Each row was made from one small tree. The marks that hang from a mark follow it in brackets, in alphabetical order. Every link used is in the known rows. Write each row's tree.
Known rows:
J(X(D)): [-0.95  3.04 -1.74 -0.89  1.78 -1.59 -1.15  1.44 -2.53  5.12  1.15  0.92
 -0.49 -2.07 -1.31  0.71  2.38 -0.47 -1.82  0.07  1.25  2.85 -2.72  0.64]
X(D(A N) J): [ 0.80 -1.56 -2.69 -1.46 -1.88  1.06 -1.10  0.77 -0.29  0.96  1.00  1.68
  0.45  2.77 -0.87  2.62 -0.60  0.62  1.85  3.27  0.27 -0.37  0.09 -0.24]
N(A D X): [-1.85 -1.00 -0.60  1.59  1.87 -1.71 -0.18 -0.78 -1.88 -0.05 -2.36 -0.34
 -1.42  3.35  2.06 -1.12 -0.48  0.75 -1.09 -5.08 -2.80  1.04  1.80  0.21]
D(A N(M) X): [-2.67 -0.91 -1.28  0.23 -1.27  1.01  1.45 -0.26  0.89 -2.62 -0.55  0.62
 -0.15 -0.69  0.17  0.24 -1.69  0.81  1.72  2.20 -0.34 -1.79 -0.17 -0.69]
J(X(D(A))): [-2.47  1.69 -3.29 -0.92  0.52 -0.33 -0.61  1.47 -1.09  3.29  0.60  0.97
 -0.19 -1.54 -1.27  1.61  1.14  0.72 -1.42  1.79  0.96  1.27 -3.15  0.43]
M(N): [-0.11  3.40  1.74 -0.09  1.06 -1.39  0.59  0.04 -3.25  2.49 -2.63  1.59
  0.20 -1.40  1.44  0.30 -0.01  0.52 -0.16  1.33 -2.02  1.40  2.64  0.34]
D(J M N): [ 3.77  1.19  0.66 -0.86 -1.04 -0.27  1.09  0.43  0.97 -2.34 -0.21  0.59
  0.41  1.18 -1.59 -0.56 -0.19  0.04  2.08  2.38  0.68 -0.99  0.35 -0.50]
J(X(D(A M N))): [ 1.08 -0.53 -2.89 -1.59 -3.30  2.09  1.42  1.39  0.78  1.04  1.39  0.67
  0.14  3.49 -1.31  2.29 -0.41  1.74  3.97  4.04  1.94 -0.92 -4.77 -0.71]
X(D(A N)): [-1.02 -0.22 -2.82 -1.10 -2.34  0.62  0.54  1.37 -0.39  0.92 -1.12  0.92
 -0.02  3.61 -0.82  1.28 -1.08  1.49  2.70  3.23  0.20 -1.08 -0.13 -0.55]
J(X(D(M N))): [ 2.78  1.00 -1.71 -1.59 -2.02  0.96  0.89  1.34 -0.82  2.90  1.84  0.44
 -0.14  3.07 -1.65  1.34  0.79  0.48  3.59  2.27  2.33  0.65 -4.33 -0.51]
D(A J N(M) X): [-1.46 -1.65 -0.85 -0.16 -0.52  1.50  0.78  0.17  1.95 -4.66  0.08  0.54
  0.36 -3.81 -0.87 -1.05 -1.40 -0.14 -0.22  2.88 -0.76 -2.49  0.21 -0.68]
N(D M): [-4.11  0.96  0.54  1.83  0.54 -2.34  0.01 -1.47 -0.43  1.13 -1.42 -0.60
 -0.74 -0.72  1.70  0.42 -0.04  1.10  0.33 -4.91 -0.47  1.10  1.22 -0.43]
X(D(A J M(N))): [ 2.26 -1.45  0.29 -1.41 -3.03  2.70  0.99  1.70  0.80 -0.45 -0.60  0.19
  1.60 -0.85 -0.33  0.66 -0.67  1.35  1.03  3.97 -0.69 -1.88  0.82 -1.23]
N(D X(J)): [-0.13  0.35  0.14  0.83  3.07 -2.08 -1.93 -0.83 -0.59 -0.50  0.49  0.17
 -0.57  1.74  0.75 -0.70  0.38 -1.59 -2.30 -5.04 -1.36  2.41  1.52  0.85]
J(X(D(A M))): [-0.19  0.80 -2.57 -1.11 -1.69  0.88  0.57  1.40  0.39  2.17  1.34  0.28
  0.20  0.21 -1.32  2.25  0.98  1.19  0.74  2.12  2.12  0.40 -4.00 -0.44]
A(D(M X)): [ 0.97  2.17  1.88  0.23  1.11 -1.77  0.82  0.11  1.51 -0.46 -0.20 -1.92
  0.29 -1.04 -0.78 -2.18  1.06 -1.34 -0.94 -1.49  1.52  0.20  0.17  0.83]
J(X): [-1.19  4.74 -0.95 -0.19  3.32 -3.04 -0.52  0.20 -2.40  3.16  0.11  1.61
 -0.74 -3.34 -0.78  0.47  2.02 -0.45 -2.38  0.06  0.67  2.94 -1.88  1.19]
A(D(J N(M))): [-2.02  0.38  1.99  0.74  2.38 -1.43 -0.19 -0.93  0.00 -1.11 -1.43 -1.00
 -0.13 -0.53  0.09 -1.40 -0.91 -0.06  0.92 -1.30  0.16 -1.03  0.89  0.04]
D(A(N(M)) X(J)): [-2.29 -1.58  1.36  0.75  1.06  1.44 -1.21 -1.74  0.48 -1.21  1.01  0.27
  0.09 -2.68  0.94  0.74 -0.82 -0.92 -1.73  1.19  0.08 -0.82  0.57  0.50]
N(A(D) M X): [-4.38 -1.07  1.58  2.28  4.03 -2.06 -0.21 -1.89 -2.88  1.15 -2.79 -1.55
 -1.46  3.32  3.06 -0.83 -0.78  0.51 -0.58 -5.58 -1.72  0.77  1.18  0.14]

Which tree is each row?
[ 0.00 -1.77  0.47  0.84 -0.59  0.53  0.88 -0.43 -1.76  0.46 -2.06  0.42
  0.00 -3.43  2.58 -0.94 -0.49  1.36 -0.65 -1.28 -3.78 -0.19  2.60  0.19]  M(N(A D(X)))
[-3.51  0.03 -0.98  0.44 -1.34 -0.07  1.40 -0.87 -0.34 -0.94 -2.01  0.95
 -0.43  2.33  1.13  1.87 -2.17  2.24  3.26  1.69 -0.41 -1.39  0.23 -0.91]  D(A N(M))
[ 0.57  1.65  1.42  0.03  3.96 -2.47 -1.96 -0.39 -0.14  0.53  1.17 -0.36
  0.33 -4.28 -0.67 -1.42  1.68 -2.53 -4.01 -1.79  0.62  1.77  1.26  1.82]  A(D(X(J)))
[-2.72  0.15 -1.70  0.69 -0.31 -0.79  0.50  0.26  2.23 -2.18 -0.85 -0.29
  0.02 -3.07 -0.18 -1.28 -0.28  0.20 -2.08 -1.07 -0.90 -0.62  0.79  0.39]  N(D(A X))
[ 1.30  2.80  1.55 -0.15  3.50 -2.00 -0.30  0.11  0.82  0.02  0.97 -1.06
  0.24 -3.60 -1.55 -1.31  1.73 -0.90 -2.12 -0.90  1.93  0.76 -2.76  1.13]  A(D(J(X) M))
[ 1.86 -0.29 -1.24 -0.77 -3.17  1.37  2.49  0.61  2.51 -3.54 -0.06  0.37
  0.41  1.64 -1.16 -0.07 -1.29  0.56  2.60  4.10  0.63 -2.23 -0.83 -0.51]  D(A M N X)
[-4.73  0.26  2.55  2.25  0.73 -0.99 -0.30 -2.37 -0.56  1.36 -2.07 -1.31
 -1.05  1.53  2.42 -0.34 -1.14  0.84  0.94 -4.02 -0.18 -0.11  1.08  0.09]  A(N(D M))
[ 0.95  0.22 -0.21  0.31  1.34 -1.32 -1.71 -0.44  0.91 -0.39  1.73  0.37
  0.16 -4.53 -0.42 -0.81  1.50 -1.86 -3.23 -2.96 -0.54  1.72  1.30  0.98]  N(D(X(J)))
[ 0.20 -3.31 -0.16  0.68  1.31  0.71 -0.66 -1.97 -3.23 -0.25  0.02  1.27
 -1.12  4.49  2.45  1.76 -1.42  0.46  2.06 -1.79 -2.11  0.58  0.97 -0.55]  D(N(A M X(J)))
[ 2.76  0.31 -0.76 -1.20 -3.47  0.79  1.17  1.12 -0.29  1.90  0.24 -0.13
  0.08  5.76 -1.06  0.93  0.04  0.73  4.49  1.79  1.53 -0.41 -0.81 -1.08]  X(D(M N))
[-0.02  0.74  0.05  0.40  1.80 -1.53 -0.83  0.63  1.65 -2.60  0.52 -0.45
  0.22 -6.52 -1.50 -3.51  1.28 -1.91 -4.33 -2.23 -0.75  0.19  1.35  0.68]  N(D(J X))
[ 4.64 -1.80  1.97 -0.62 -1.11  1.85  1.28  0.39 -0.68 -1.78 -0.48  0.54
  0.95 -4.96  0.67 -1.08  0.22  0.25 -1.08  2.57 -2.36 -1.32  1.82 -0.44]  D(J M(N(A)) X)
[ 3.47 -0.52  0.00 -0.86  0.26  0.33 -1.39  0.78 -0.58  1.49  2.32 -0.32
  0.15  4.58 -0.57  0.66  1.28 -1.91 -0.29 -1.77  0.93  2.09 -0.03 -0.31]  N(X(D(M) J))
[ 0.14  0.30  1.03  0.20 -1.26  1.51  1.33 -0.24  2.17 -2.27 -0.65 -0.74
  0.22  0.75 -0.24 -0.92 -0.99 -0.21  0.13  3.16  0.93 -2.08 -0.32  0.32]  D(A(N) M X)
[ 2.72 -1.27  2.50  0.59 -0.67  1.06 -0.79 -1.41  2.10 -1.26  2.06 -1.21
  0.31 -0.39  0.14 -1.00  0.19 -1.69 -0.51 -1.65  0.90 -0.26  0.21  0.74]  A(N(D(M X(J))))
[-3.77 -1.76  0.75  0.43 -0.03  1.69 -1.16 -0.15  0.10  0.14 -0.58 -1.04
  0.07 -0.32  0.15  0.01 -0.93  0.41 -0.51  1.39  0.38 -1.86  0.63 -0.58]  X(D(A(N(M)) J))
[ 1.63 -2.03 -0.76  0.17 -2.35  1.00  0.05 -0.38  3.94 -3.38  2.03 -0.38
  0.91 -2.14 -0.49  0.84 -0.06 -0.05 -0.82 -0.81  0.35 -0.83  0.08 -0.07]  N(D(A M X(J)))
[ 3.52  1.64  0.98 -0.65  0.37 -0.59  0.27  0.98  1.86 -2.71  1.43 -0.28
  0.71 -4.89 -2.35 -2.38  1.67 -2.04 -2.83  1.06  0.78 -0.05  0.44  0.09]  D(J M X)
[ 0.91  0.20  1.78  0.09  0.30  1.30 -0.20  0.48 -0.82  1.86 -0.34 -1.81
 -0.65  8.19  0.30 -1.60 -0.32 -1.35  1.36 -0.85  1.04  0.23 -0.36 -0.08]  A(N(X(D(M))))
[ 3.83  0.08  1.80 -1.38 -1.83  1.58  0.38  1.58 -0.67  1.39 -0.10 -0.03
  1.30 -1.17 -0.36 -0.29  0.58  0.09  0.70  2.16 -0.39 -0.24  1.18 -0.94]  X(D(J M(N)))
[ 2.42 -3.22  0.15  0.98 -0.11 -0.07 -0.53 -1.49 -0.28 -1.09  0.50 -0.36
 -0.56  4.12  1.76  0.89 -0.15  0.32  0.30 -4.83 -1.65  1.01  0.96 -0.26]  N(A D(M) X(J))
[-3.00 -2.33  0.48  0.22 -0.46  1.67 -1.93 -1.20 -0.76  2.34  0.71 -0.17
 -0.02  1.50  1.27  2.63 -0.82  0.44  0.39  0.64  0.70 -0.50  0.18 -0.30]  X(D(A(N(M))) J)
